Each row comes from the steps of one path. Every step used is in the known rows, and no mark comes twice. Write the path behind each row, first mark first.
Known rows
pagis-malu-fomor-dokiru-pake-novu: [ 25  10  14  -5  14 -16  63 -20 -22  12  19  23 -10  -9  -2   4  13  24
  -8  -9 -14  27   8   0  40  -2 -12   0  20  -2  20  -2 -21]
peguger-fomor: [ -7   8   9  21  18  -5  -6   4  -1  14   6 -12  17   4  -4  20 -13  -4
   7  -5   4   3 -11   5  -4  -1   6   5  -7   8   0   0 -11]
zevup-favit-pake-dokiru: [ 11  13   1  -9  25   4  34  21  14  -2  -7  21 -12  32  13   0 -15  18
  15  -8  10 -26 -17  28 -16  10 -15  -5 -48  -7 -22  -7  17]
pake-novu: [  7   5 -12  15  11  -8   5   5  -5   7  -2  14   0   5  22  -1   1   1
  10  -1   7  16   3  29   7   0   1   0  -2 -13 -11  -1  -4]
dokiru-fomor-malu-pake-novu: [ 25  -2 -20  -4   6 -10  56   0 -29  29  30  20  -6  -1   2   3  19 -10
 -16  22   4  21 -10  43  12  -8   1  -3 -14  -2  11  10  -6]
novu-pake-dokiru-fomor: [ -2  16 -18  -4 -13  -1  54  10  19  31  10  -5  -4  14   4 -10   7   5
  -4   5  14   4  -4  43  -5  -3 -21  11 -28  -5  16   1 -15]
favit-pake-malu-fomor: [ 18  -1  -6   6  16  -1  32  17 -10  30  -7  13  30  16  10  -9  -3  37
   5  -6   4  -7  -6  27  40 -12 -30   1 -39  -4 -14   6  -2]
dokiru-fomor-malu-pake: [ 18  -6  -7 -20  -6  -1  50  -3 -25  25  32   5  -7  -7 -21   5  18 -12
 -29  23   0   5 -11  12   6  -8   3  -4 -12  11  23  12  -3]
pagis-malu-pake-dokiru-fomor: [ 10   8 -10 -21 -11   1  57  16 -28  34  15  -7 -12   5 -16  13  24  -7
 -14  25  -8  -3  -4  14  -8  -8  10  20  -6 -10  23   6 -12]
devam-pagis-malu-fomor: [ 11 -13  17  -1  -6   0  28   7 -23  10   4  -6   8  -7 -15   6  18  12
  -5   1 -27 -21  14 -45  -1 -14   0   1   2  -3  20  22 -16]
devam-pagis-malu: [  5 -17   6 -11  -5   1  15  11  -2  -2  -5  -1 -19  -4  -4   3  11  -5
   0  -4 -32 -26  -9 -32  -6  -9   7  -2   4   6  26  19 -17]
malu-fomor-dokiru-pagis: [  3   4  12 -13 -24 -13  47  -3 -13  14  24  12  12   5  -8  -1  17  21
 -26  -5  10 -25  29 -18  36  -6 -39 -13  24   7  10  -5  -9]
zevup-favit-pake: [ 14  -4   6   4  33   4  16  10  11 -11  -5  27 -15  20  10  -4 -19  12
  12  -1   0 -24 -22  16  -1  11 -22  -9 -43  -5 -19  -9  22]
malu-pake-duliba: [ 11  -2 -32  17  -4  -4  29  14  -9   6   7   7  12  11   4   3   8   8
   3   0  15   3 -21  -2  -1  -5   6  -1  11   4   5  -2   3]
devam-pagis: [  5 -17   0   3  -7   2  11   9   5   5  -1  -2   8  -2  -3   3  13  -1
  -4 -11  -2 -28  -8  -2   1  -8  -5 -10   1   8  11  16 -13]
zevup-favit: [  7  10   8  -1  15   8   6   6   9 -13   8  11 -16   8  -3   0  -2   3
   4  -6   3 -14   2   2  -6  20  -8  -1 -10  -2 -20  -9  23]
fomor-dokiru: [ -9   7  13 -21  -6  -6  24  -5   5  -3   7  10 -10   3  -7   5  -6  -6
  -8  -8   1  -6   0  -3  27   1 -17  -8  14  24   7  -7  -1]
devam-pagis-malu-fomor-dokiru-pake: [ 23  -8  27 -18  -2  -4  68 -13 -14   7  23   5  -4 -16 -29   8  26  22
 -24 -17 -24 -17   0 -32  33 -12 -18 -10  25  17  40  15 -27]
malu-pake-dokiru: [  6  15 -10  -4  -5   2  31  14 -24  21   9  -7   9  16  -1  18  10   5
   2   1  21  -6 -17  41 -10  -4  19   2   6 -11  -6   0   2]
peguger-fomor-dokiru-pagis-devam: [-16   2  -6   0  -2 -11  22   0  35  18  18   9   7  -3  -5  28   0   5
  -9 -25   5 -28   6   2  42  -3 -27  -2  37  29  21 -14 -36]
malu-pake-dokiru-pagis-devam: [  4   7 -33  -7 -20   6  36  18   6  27  11   3  10   7   3  20  29  20
  -8 -10  21 -31  -1  42  12  -5   2   4  38 -12  11  -6 -24]
fomor-malu-pake-dokiru-pagis: [ 19  12 -13 -32 -20  -8  57  16 -24  25  31   9 -12  18   2   8  25  13
 -23   6  12 -24 -17  21 -11 -11  21 -11  17  -1  18   6  -6]
pagis-malu-fomor-dokiru: [ -3   9  26 -26  -6 -11  41  -9 -21   3  10   6 -11  -2 -19   7   1   5
  -8   3 -22   0  20 -44  26  -6 -13   3  14  13  13   1  -6]
pagis-malu-fomor-dokiru-pake-duliba: [ 19   6  -2 -14  -4 -14  74 -13   0   0  18  15  -7  -5 -17  -4  15  31
 -15 -14 -14  19   8 -60  25  -3 -18   1  24  24  38  -2 -15]
fomor-malu-pake-duliba: [ 16   1 -29  -8  -3  -8  46   9  -9   1  19  14  -9   8  -2  -2   8   4
  -4   3   5   8 -29 -21 -10  -9  19 -10   7  19  18   6   3]
zevup-favit-pake-novu: [ 21   1  -6  20  45  -4  22  14   5  -6  -6  43 -13  25  35  -4 -18  15
  25  -6   4 -10 -20  45   7  11 -24 -10 -45 -16 -29 -10  18]
novu-pake-malu: [  3  13 -19   2   6   3  25  15  27  22  -1   7  -8  16  20 -13   0  18
  13 -12   2  -1 -30  57  35  -3 -15   7  -8   3   1   1  -1]
zevup-favit-pake-dokiru-fomor-malu: [ 21   7  -2 -36  17  -1  70  14  14  11  17  28 -27  21  -5  -9  -2   6
 -11   6   2 -18 -10  11 -14   3 -21  -5 -68  11   0   3  10]
novu-pake: [ -4   8  -7  14   4  -1  16   0  14   3   1   3 -13  10  14  -8  -9   8
  11  -2   2   4 -25  29   1  -3  -8  -1  -5  -5   8  -2  -5]
fomor-malu-pake: [ 15   0  -1 -15   2  -1  29  -3 -28   6  24   8 -14   1  -7   8   5  -2
 -10  12  -2   2 -29  10  -1  -7  23 -10   7   9  10   8   4]
favit-pake-duliba: [  7 -11 -31  14  10  -9  27  16  19  -2 -17  23   6  18  23 -15 -16  19
  15  -6   3  -3 -21 -18  -4 -11 -21  -8 -32  10   9  -3  -5]

Which path is each row?
[  2  -5  28 -22 -12  -5  51   1 -18   6  11   3  -4  -6 -21   9  13   6
 -13  -6 -24 -30  13 -48  26 -15 -19  -7  14  21  25  16 -19] -> devam-pagis-malu-fomor-dokiru
[ 16  11  13 -19  26  -1  60  15   2  12   7  37   4  27   2  -3  -9  33
   2 -19   7 -30  -5  28  64   6 -57  -8 -35  17 -28  -5  22] -> zevup-favit-pake-malu-fomor-dokiru
[  9  -6  -3 -29  -8  -5  36  -9   3  13  23   5 -12 -11 -18 -10  12 -11
 -25  14 -11   7  11 -17   1  -4  -8   0 -21  17  23  10  -8] -> dokiru-fomor-malu
[ 15  13  -4  20  32 -16  28   5 -33  24  26  13   6  11  10  28  -6  -7
   9   4   7  20 -38  44   3  -7  30  -5  -4   5   0   6 -10] -> peguger-fomor-malu-pake-novu
[ -1  20 -12 -15 -19  -8  47  20  15  20   8   6 -40  23  21 -10   9  21
   0   2 -14 -23 -14  10 -13  -9   2  10   8 -14  32  -3 -20] -> novu-pake-dokiru-pagis-malu
[ 13  -2 -10 -33   3 -10  66   8   5  22   9  16 -11  12   0 -10  -1   4
 -15  11  -1  -5 -10   7  -7 -14 -16  -5 -57  13  21  11 -13] -> favit-pake-dokiru-fomor-malu
[ -4  -1   8 -36 -19 -14  38   3   3   4  15  18 -40   4  -1  -3   9   2
 -19   4 -25 -29   7 -33  24  -6 -17  -4  35  16  31  -5 -14] -> fomor-dokiru-pagis-malu
[  7  23  -3  -6 -22  -9  60  15  -6  28  15   1 -13  21  10  -9  17  38
  -4   4  -9 -19   9  -2  -8 -12  -8  11   6 -24  25   1 -21] -> novu-pake-dokiru-pagis-malu-fomor
[ 21   7 -12  -1  14  -9  36  -1 -33  11  22  24 -10   7  14   8   7  -2
   2  11   4  19 -27  39   6  -7  24 -11   2  -3   0   6   1] -> fomor-malu-pake-novu
[ 14  -9  -9 -18 -16   2  68  26 -23  38  14 -10  -5   1 -18  17  34  -8
 -16  13 -12 -29  -8  11  -7 -15   6  10  -7  -1  33  22 -24] -> devam-pagis-malu-pake-dokiru-fomor
[ 15   4 -18  22  13  -4  20   7 -31  17   8  15   7   9  18  14   7   3
  11   9  14  10 -18  60  11  -1  11  -3   7 -20 -11   0   1] -> malu-pake-novu
[ 11  10  -1  -3  -3   1  22  10 -11  29   3  -1  30   4  -4  -5  15  26
  -4  -9   8   0  18  15  34  -6 -16  10  -7  -1 -15   6   1] -> pake-malu-fomor
[  3  18 -12 -28 -14  -5  70   4  18  24  24   1 -23  12  -1 -12   9   3
 -13   6   2   8 -12  24 -11  -9  -7   2 -31  11  29  10 -13] -> novu-pake-dokiru-fomor-malu
[-15  11  21   3  14 -13  17  -2   2  11  15  -2   7   6  -8  25 -18 -10
  -1 -14   6  -4 -10   0  23  -1 -13  -3   6  31   5  -7 -11] -> peguger-fomor-dokiru
[  8  10  -1 -25 -22 -10  56  11  -5  36  22  16  16  10  -2  -7  25  29
 -27 -16  11 -29  25  10  67  -8 -45  -5  21  16   2  -2  -6] -> pake-malu-fomor-dokiru-pagis
[  7  -1 -26 -19 -24 -18  69  19  -6   9  21  26 -29  17   4   2  16   8
 -13   2 -10 -27 -15 -35  24 -12 -12  -6  43  20  38  -7 -12] -> fomor-dokiru-pagis-malu-pake-duliba
[ 18   8  -3  -3  16 -14  47 -18   5   6  16  26 -11  -4  10   1   7  12
  -6 -17   8  22 -10  41  41   5 -17 -12  20   9  11  -8 -15] -> fomor-dokiru-pake-novu
[ 19   5  26 -20   4  -8  59 -22 -18   6  24   7 -11 -14 -26   4  14  24
 -21  -5 -21  12   5 -29  32  -1 -12   0  22  11  29   0 -16] -> pagis-malu-fomor-dokiru-pake
[ 14  -2  -6 -18  -6 -14  66  18  -1  38   9  32  17  21  11 -11   8  41
 -15 -13   8 -39   3  23  72 -14 -62 -13 -11  14   3  -1  -9] -> favit-pake-malu-fomor-dokiru-pagis
[ -3   9  20 -11  -7  -7  36 -11 -17   6  14   5  13   1 -17   7   0  11
 -12  -5   8  -3  21 -16  32  -2 -28  -8   9  14  -2  -2   0] -> malu-fomor-dokiru
[ 12  14   4  -6  25  -9  44  -1  18  34  21   5  10   0 -11  17   3  15
 -11 -35   9   6 -29  46  63   4 -17   1  12  34  14  -4 -19] -> peguger-fomor-dokiru-pake-malu
[  0   5 -18 -24 -22  -4  49   7  23  33  17  19  22  -1  -5   2  30  34
 -22 -28   9 -28  35  12  84  -6 -49   4  39  20   7  -6 -24] -> pake-malu-fomor-dokiru-pagis-devam
[ 24   5   2   3  31   5  37  22  -2  18   0  28  17  24   6  -8  -5  37
  10 -12   7 -21  -5  32  36   7 -39  -1 -48  -8 -34  -2  22] -> zevup-favit-pake-malu-fomor
[ 15  15   6  20  34 -19  41 -13   2  20  23  17   4  -2   8  21  -6   8
  -1 -26  13  24 -22  46  38   5  -9  -7  14  15  12 -11 -25] -> peguger-fomor-dokiru-pake-novu
[  6  -1   3 -29 -15 -12  52   8 -24  14  24  20 -34   9  -5  13  14   3
 -18  10 -19 -33 -14  -4  32  -7  -7  -5  44   7  30  -5 -11] -> fomor-dokiru-pagis-malu-pake
[ -4   2  -4 -13 -24  -6  43  -8  14  13  19  15  16  -7 -12   8  20  27
 -21 -16   8 -26  38 -16  50  -6 -44  -3  42  12  14 -11 -26] -> malu-fomor-dokiru-pagis-devam
[ -2   8 -33  20  -4  -7  34  11  35  -1  -3   9  -7  18  20 -18  -8  16
  18 -11   7   7 -21  -1  -7  -4 -13   0  -3   8  14  -4  -5] -> novu-pake-duliba
[ 12  -7 -15  22  30 -10  17  10  -4   8 -16  32   2  17  38  -7 -17  13
  22   2   2   7 -19  41  13  -7 -15  -8 -33 -15  -9  -1  -7] -> favit-pake-novu
[  5  19  -8 -11 -20 -13  72  13  12  39  23  21   4  23  10 -15  15  40
 -14 -17  13 -26   1  39  69  -9 -54  -7  16   9  10  -4 -12] -> novu-pake-malu-fomor-dokiru-pagis
[  9  -2   2  -2   4  -1  20   5 -33   5   6   3 -20   1  -6  14   5  -5
   2  19 -21  -3 -24   0   0  -6  23   9  15 -10  13   2  -1] -> pagis-malu-pake
[ 18   6  21  -9   2  -6  53 -24 -12   8  27   6  15 -11 -24   4  14  27
 -23 -16   8  11   8  -1  38   2 -26  -9  19  12  15  -3  -9] -> malu-fomor-dokiru-pake
[ 11  15   3 -20 -25 -11  44  18 -22  27  12  -2   1  10  -3   0  23  28
 -15   4  -8 -20  34 -31 -10 -11   0  12  11 -21  17   4 -16] -> pake-dokiru-pagis-malu-fomor
[ 12  18  -3 -28  -5  -1  48   8 -28  13  22   2 -10  11  -4  14  10   4
  -9   4   8   0 -25  22 -14  -9  33  -7   2   5   6   9   1] -> fomor-malu-pake-dokiru
